What can hang from each mark:
nifi: nalu
nalu: nifi pemas simez
tevi: fasi geti
fasi: nalu pemas simez tevi
simez: nalu
pemas: fasi

Each row was made from one small tree. The marks that hang from a mark follow it in brackets, in alphabetical order. Every link used is in the known rows. Write each row's tree.
In the rows, zero is written as 128.
Known rows:
nifi{nalu{pemas{fasi{tevi}} simez}}: [109 147 166 135  90 150 154 133 128 152 177 219 109 160 159  97 136 116]
simez{nalu{nifi pemas}}: [135 137 115 117 101 131 195 118  92 136 161 132 118 174 154 142 146 136]
nalu{nifi pemas{fasi{tevi{geti}}} simez}: [133 168 158 104 108  94 162 119 119 144 216 208 138 187 140 126 129 120]
pemas{fasi{nalu tevi{geti}}}: [131 109 229 129 136  80 127 156 133 136 125 208 123 129 168 133 132 125]
pemas{fasi{simez{nalu{nifi}} tevi{geti}}}: [184 152 195 112 162  75 188  86 109 137 169 198 114 146 172 142 133 124]
nalu{nifi simez}: [132 208 118  98 134 144 149 104 137 138 176 124 139 143 131 135 130 129]
nifi{nalu{pemas{fasi}}}: [111 105 131 134  87 136 156 151 113 147 122 200 110 147 157 127 111 116]
nalu{pemas simez}: [112 157 117 132  93 150 153 131 125 132 193 137 132 164 133 127 130 128]
nifi{nalu}: [129 123 127 129 130 128 137 131 128 139 101 124  88 125 159 125 123 122]
tevi{fasi{pemas simez{nalu}} geti}: [169 136  82 141 172  72 205 142  76 140 143 158 117 161 184 179 119 145]
tevi{fasi{nalu{pemas}} geti}: [129 100 142 131 108  81 145 156  79 115 138 173 126 163 184 168 110 132]
tevi{fasi{simez}}: [160 134 116 117 141 134 145  92 106 105 146 168 148 129 149 143 110 129]
nalu{nifi pemas{fasi} simez}: [120 186 117 101  85 153 164 125 120 150 199 205 157 169 133 133 124 114]
pemas{fasi{simez{nalu{nifi}}}}: [172 167 156 110 147 134 185  95 111 139 153 194 135 138 161 152 127 124]
nalu{nifi pemas}: [128 123 112 103  88 132 160 113 118 133 165 127 128 172 126 136 126 123]
pemas{fasi{simez tevi}}: [156 114 190 123 130 135 135  93 149 121 161 207 141 126 125 113 126 120]
nalu{pemas}: [117  98 115 130  89 131 146 135 115 127 157 130 125 160 126 127 125 129]
pemas{fasi}: [122 133 137 128 124 134 126 144 123 142 126 204 147 123 130 128 122 124]

Which tree is each row?
[148 104 145 125 138 128 161 113 168 134 159 126 120 162 123 128 128 122]
fasi{pemas simez tevi}
[166  94 228  97 110  72 167  87 142 118 188 129 101 182 163 155 117 127]
fasi{nalu{nifi pemas} simez tevi{geti}}
[142 190 223  97 142  84 144 132 139 147 176 209 130 142 166 140 131 122]
pemas{fasi{nalu{nifi simez} tevi{geti}}}
[109  89 161 134  81 138 144 135 122 133 162 215 147 159 122  98 135 118]
nalu{pemas{fasi{tevi}}}
[156 100 146 130 157  68 164 116 152 139 167 120 107 165 137 143 118 131]
fasi{pemas simez tevi{geti}}
[152 130 139  95  90 141 174  95 127 132 182 193 146 168 128 147 105 114]
nalu{nifi pemas{fasi{simez}}}
[144 197  99  96 153  89 173 163 109 149 158 165 135 172 188 180 112 130]
tevi{fasi{nalu{nifi simez} pemas} geti}
[161 120 131 124 156  75 168 151 116 129 132 158 129 162 185 190  98 132]
tevi{fasi{nalu pemas simez} geti}
[144 118 134  96 104  79 158 138  80 116 147 166 128 172 185 173 109 130]
tevi{fasi{nalu{nifi pemas}} geti}
[161 115 196 122 152  77 141  99 134 124 161 198 126 135 134 130 110 125]
pemas{fasi{simez tevi{geti}}}
[113 171 139 135 125 136 160 175 160 161 147 131 122 154 156 153 134 134]
fasi{nalu{simez} pemas}
[121 170 156 101  86 149 159 114 132 146 214 215 152 177 125 105 139 117]
nalu{nifi pemas{fasi{tevi}} simez}
[174 153 195 106 143 131 184  83 124 136 169 205 130 140 158 126 144 128]
pemas{fasi{simez{nalu{nifi}} tevi}}
[134  93 195 130  88 129 158 117 146 115 156 127 121 155 155 158 118 129]
fasi{nalu{pemas} simez}
[127 180 108 101  95 145 162 110 129 138 202 129 138 175 133 134 127 125]
nalu{nifi pemas simez}
[138 107 146 129  91 138 159 113 127 124 172 198 146 160 126 141 105 116]
nalu{pemas{fasi{simez}}}
[151 206 141  96 155  89 147 127  98 125 160 169 137 146 191 168 114 131]
tevi{fasi{nalu{nifi simez}} geti}
[140 177 173 103 148  84 167 143 161 157 175 131 106 179 167 152 138 134]
fasi{nalu{nifi simez} pemas tevi{geti}}
[114 158 124 135  92 143 159 132 124 139 166 134  97 160 161 130 126 125]
nifi{nalu{pemas simez}}
[170 116 196 100 150  68 174 117 165 140 160 118 100 170 167 169 119 126]
fasi{nalu{nifi} pemas simez tevi{geti}}
